Each row was made from one small tree. The marks that hang from a mark follow it in brackets, in alphabetical order. Every link used is in the known rows. Write each row's tree.
Known rows
tisiso(lebo(mato) mebal netar): [-0.19  0.20  0.34  0.16 -0.36 -0.11 -0.50 -0.23  0.21  0.11 -0.10  0.09
  0.26 -0.06  0.10  0.43  0.44 -0.27 -0.20  0.07 -0.32  0.56  0.37]
pubu(lebo(netar)): [ 0.00  0.18  0.00  0.03  0.06 -0.11 -0.13 -0.23  0.11 -0.31  0.04  0.23
 -0.08 -0.18  0.19  0.09  0.42 -0.29 -0.42  0.02 -0.53  0.04  0.18]
lebo(mato(tisiso) mebal netar pubu): [-0.10  0.03  0.05  0.00 -0.47  0.00 -0.13 -0.12 -0.01 -0.57  0.28  0.01
  0.18 -0.31  0.44  0.37  0.20 -0.20 -0.10  0.11 -0.05  0.15  0.32]
mato(mebal pubu(tisiso(lebo netar))): [ 0.00 -0.09 -0.03  0.20 -0.06 -0.15  0.03 -0.23  0.07 -0.32  0.00  0.06
  0.52  0.30  0.21  0.26  0.37 -0.17 -0.43 -0.13 -0.40 -0.05  0.16]
mebal(tisiso(mato netar pubu)): [-0.05 -0.09 -0.04  0.14  0.07 -0.08 -0.52  0.18 -0.07 -0.20  0.03  0.15
  0.46  0.32 -0.02  0.23  0.39 -0.12 -0.24 -0.06 -0.19  0.00  0.27]
mebal(mato(tisiso(lebo netar))): [-0.11  0.08 -0.04  0.31 -0.12 -0.11 -0.31  0.29  0.05 -0.23  0.03  0.15
  0.37  0.11  0.20  0.02  0.52 -0.17 -0.39  0.03 -0.34  0.12  0.17]
mebal(mato tisiso): [-0.08 -0.08 -0.19  0.02  0.08 -0.10 -0.32  0.13  0.07 -0.26  0.08  0.02
  0.19  0.22  0.11  0.01  0.40 -0.12 -0.17  0.00 -0.32 -0.03  0.17]
pubu(lebo(mato) tisiso(mebal netar)): [-0.03  0.10  0.13 -0.06 -0.12 -0.06 -0.41 -0.08  0.16 -0.30 -0.01  0.16
  0.23 -0.10  0.17  0.44  0.48 -0.30 -0.39 -0.24 -0.37  0.33  0.35]
mato(mebal pubu(tisiso)): [ 0.05 -0.10 -0.21  0.04 -0.07 -0.12  0.02 -0.02 -0.10 -0.56  0.14 -0.06
  0.43  0.33  0.25  0.16  0.23 -0.12 -0.33 -0.25 -0.42 -0.19  0.15]
tisiso(netar): [-0.01  0.00  0.22 -0.05 -0.23 -0.07 -0.45 -0.03  0.19 -0.06 -0.12  0.20
  0.26  0.11  0.07  0.11  0.48 -0.14 -0.23  0.02 -0.33  0.12  0.21]
pubu(lebo(mebal(tisiso))): [-0.09  0.09 -0.06  0.01  0.18 -0.07 -0.15  0.09  0.14 -0.34  0.06  0.06
  0.14 -0.09  0.16  0.24  0.46 -0.24 -0.21 -0.08 -0.33  0.08  0.25]
mebal(tisiso): [-0.06  0.06 -0.11 -0.15  0.05 -0.08 -0.32 -0.16  0.13 -0.15 -0.04  0.05
  0.26  0.16  0.11  0.17  0.36 -0.14 -0.17  0.05 -0.29 -0.08  0.18]
tisiso(lebo pubu): [-0.12  0.26  0.22  0.38  0.13 -0.09 -0.16  0.06 -0.05 -0.36  0.11 -0.02
  0.36  0.18  0.11  0.08  0.24 -0.23 -0.39  0.09 -0.39  0.17  0.18]
tisiso(mebal netar pubu): [-0.06  0.20  0.23  0.16 -0.17 -0.08 -0.65 -0.05 -0.23 -0.15  0.01  0.03
  0.46  0.19 -0.08  0.27  0.33 -0.13 -0.22 -0.04 -0.28  0.22  0.29]
lebo(pubu(tisiso)): [ 0.02  0.02  0.09 -0.18 -0.20 -0.02 -0.10 -0.21  0.01 -0.50  0.14  0.06
  0.23  0.07  0.24  0.28  0.17 -0.19 -0.45 -0.03 -0.31  0.00  0.17]
pubu(lebo): [-0.04  0.17  0.00  0.02  0.08 -0.10 -0.18  0.08  0.06 -0.34  0.04  0.16
  0.01 -0.03  0.17  0.09  0.38 -0.30 -0.37 -0.10 -0.52  0.14  0.17]
lebo(mebal(mato) netar): [-0.02 -0.10 -0.01  0.13 -0.18 -0.05 -0.19  0.19  0.12 -0.47  0.22 -0.05
  0.08 -0.19  0.21 -0.01  0.45 -0.04 -0.15  0.03 -0.30 -0.01  0.29]
mato(mebal pubu(lebo)): [-0.04  0.00 -0.21  0.18  0.05 -0.18  0.05 -0.03 -0.17 -0.44  0.13  0.05
  0.16  0.23  0.22  0.13  0.25 -0.29 -0.29 -0.21 -0.54  0.01  0.12]
tisiso(mato mebal pubu(lebo(netar))): [-0.06  0.21 -0.13  0.34  0.01 -0.12 -0.42  0.29 -0.44 -0.51  0.30  0.05
  0.12  0.00  0.03  0.27  0.23 -0.24 -0.44 -0.22 -0.47  0.18  0.37]
pubu(lebo(mato(mebal) netar)): [-0.05  0.06  0.01  0.06 -0.04 -0.14 -0.07 -0.16  0.14 -0.44  0.13  0.18
 -0.11 -0.20  0.30  0.18  0.30 -0.32 -0.24 -0.07 -0.50  0.21  0.20]
lebo(mebal(mato tisiso(pubu))): [-0.10 -0.10 -0.07  0.20  0.12 -0.04 -0.29  0.43 -0.04 -0.50  0.23 -0.17
  0.38  0.16  0.10  0.08  0.36 -0.05 -0.05 -0.05 -0.15  0.00  0.27]

Which tree is each row?
[-0.01  0.01  0.06  0.16 -0.02 -0.04 -0.01  0.00  0.29 -0.49  0.12 -0.02
  0.32 -0.14  0.26  0.16  0.48 -0.09 -0.48  0.00 -0.35 -0.02  0.27]
pubu(tisiso(lebo(mebal(mato) netar)))
[-0.04  0.12 -0.17  0.10 -0.33 -0.09 -0.25 -0.11 -0.09 -0.40  0.14  0.05
  0.23  0.00  0.38  0.07  0.31 -0.22 -0.15  0.01 -0.25 -0.02  0.26]
lebo(mato(pubu tisiso) netar)
[-0.05  0.08 -0.29  0.27 -0.03 -0.18 -0.10 -0.03 -0.22 -0.32  0.01  0.24
  0.49  0.23  0.25  0.23  0.43 -0.28 -0.38 -0.18 -0.39 -0.08  0.11]
mato(mebal pubu(lebo) tisiso(netar))
[-0.08 -0.11 -0.14 -0.01 -0.07 -0.03 -0.30  0.43  0.08 -0.37  0.15 -0.07
  0.30  0.04  0.15  0.26  0.39 -0.06 -0.07 -0.13 -0.18 -0.01  0.35]
lebo(mebal(tisiso(mato)))
[-0.06  0.24 -0.22  0.14 -0.33 -0.11 -0.50 -0.05 -0.32 -0.10 -0.03  0.08
  0.58  0.24  0.14  0.25  0.45 -0.18 -0.28 -0.09 -0.26 -0.03  0.26]
mato(pubu tisiso(mebal netar))
[-0.18 -0.05  0.48  0.18 -0.36 -0.04 -0.18 -0.17  0.32 -0.13  0.03  0.12
  0.25 -0.12  0.24  0.43  0.36 -0.29 -0.19  0.16 -0.14  0.52  0.33]
tisiso(lebo(mato mebal pubu) netar)
[-0.06 -0.21 -0.17  0.15  0.01 -0.13 -0.39 -0.05  0.02 -0.06 -0.02  0.10
  0.33  0.39  0.05  0.03  0.52 -0.15 -0.17  0.01 -0.25 -0.04  0.20]
mebal(mato(pubu) tisiso(netar))
[ 0.00 -0.04 -0.01  0.17 -0.09 -0.03 -0.05  0.22  0.22 -0.53  0.18  0.02
  0.33 -0.14  0.26  0.28  0.44 -0.09 -0.53 -0.11 -0.34 -0.02  0.36]
pubu(tisiso(lebo(mebal netar) mato))
[-0.10  0.11 -0.17  0.38 -0.13 -0.18 -0.05 -0.14 -0.11 -0.20 -0.03  0.16
  0.64  0.27  0.26  0.25  0.41 -0.22 -0.38 -0.02 -0.33 -0.04  0.11]
mato(mebal pubu tisiso(lebo netar))
[-0.03 -0.07  0.21  0.17 -0.07 -0.03 -0.18  0.12  0.36 -0.32  0.00  0.06
  0.48  0.00  0.17  0.23  0.58 -0.10 -0.44 -0.05 -0.28  0.11  0.29]
pubu(tisiso(lebo(mebal(mato)) netar))
[-0.11  0.15 -0.12  0.09 -0.03 -0.12 -0.13  0.21 -0.01 -0.51  0.13  0.13
  0.13 -0.05  0.35  0.22  0.29 -0.34 -0.24 -0.19 -0.42  0.22  0.18]
pubu(lebo(mato(mebal tisiso)))
[-0.05 -0.06  0.00  0.06  0.10 -0.13 -0.26 -0.18  0.01 -0.27  0.00  0.09
  0.47  0.29  0.06  0.27  0.29 -0.11 -0.16 -0.02 -0.28 -0.04  0.12]
mato(mebal(tisiso(netar pubu)))
[-0.05 -0.08  0.13 -0.07 -0.40 -0.10 -0.02 -0.49  0.04 -0.49  0.23  0.09
 -0.06 -0.13  0.37  0.33  0.03 -0.25 -0.15  0.10 -0.31  0.21  0.18]
lebo(mato(mebal) netar pubu)
[-0.01 -0.12 -0.33  0.27 -0.07 -0.17 -0.05  0.27 -0.21 -0.51  0.24  0.12
  0.06  0.14  0.22  0.15  0.27 -0.24 -0.38 -0.27 -0.53 -0.01  0.24]
tisiso(mato(mebal pubu(lebo(netar))))
[ 0.01  0.19 -0.01 -0.06 -0.07 -0.07 -0.23 -0.27  0.10 -0.46  0.11  0.09
  0.06 -0.27  0.26  0.37  0.39 -0.28 -0.43 -0.16 -0.45  0.17  0.34]
pubu(lebo(mato netar) tisiso(mebal))
[-0.03  0.05  0.16  0.07 -0.12 -0.01 -0.05 -0.07  0.36 -0.49  0.11 -0.04
  0.31 -0.19  0.33  0.28  0.42 -0.14 -0.35 -0.01 -0.28  0.10  0.33]
pubu(tisiso(lebo(mato mebal netar)))
[-0.07  0.13  0.25  0.03 -0.25 -0.05 -0.38 -0.19  0.26 -0.15 -0.06  0.06
  0.43 -0.03  0.16  0.44  0.46 -0.20 -0.39 -0.06 -0.31  0.31  0.35]
pubu(tisiso(lebo(mato) mebal netar))
[-0.03 -0.10 -0.15  0.01 -0.09 -0.05 -0.24  0.04  0.15 -0.35  0.15  0.02
  0.20 -0.16  0.17  0.25  0.45 -0.04 -0.14  0.02 -0.20 -0.12  0.36]
lebo(mebal(tisiso(mato)) netar)
[-0.09  0.24 -0.17  0.23 -0.08 -0.16  0.03 -0.20  0.02 -0.38  0.06  0.13
  0.42 -0.06  0.34  0.24  0.33 -0.17 -0.42  0.07 -0.41 -0.08  0.09]
mato(mebal tisiso(lebo(netar)))
[-0.13  0.49 -0.08  0.35 -0.06 -0.11 -0.30 -0.16 -0.28 -0.33  0.11  0.02
  0.52 -0.03  0.17  0.27  0.31 -0.19 -0.45  0.10 -0.32  0.03  0.23]
mato(tisiso(lebo(netar) mebal pubu))
[ 0.01  0.15 -0.20  0.07  0.01 -0.10 -0.17 -0.08 -0.18 -0.40  0.09 -0.01
  0.27  0.15  0.17  0.23  0.36 -0.27 -0.46 -0.25 -0.47 -0.02  0.27]
mato(pubu(lebo tisiso(mebal)))
[-0.10 -0.10  0.04  0.09 -0.32 -0.03 -0.24  0.41  0.02 -0.49  0.23 -0.21
  0.22  0.07  0.30  0.13  0.28 -0.18  0.11 -0.16 -0.17  0.22  0.38]
lebo(mato(pubu) mebal)
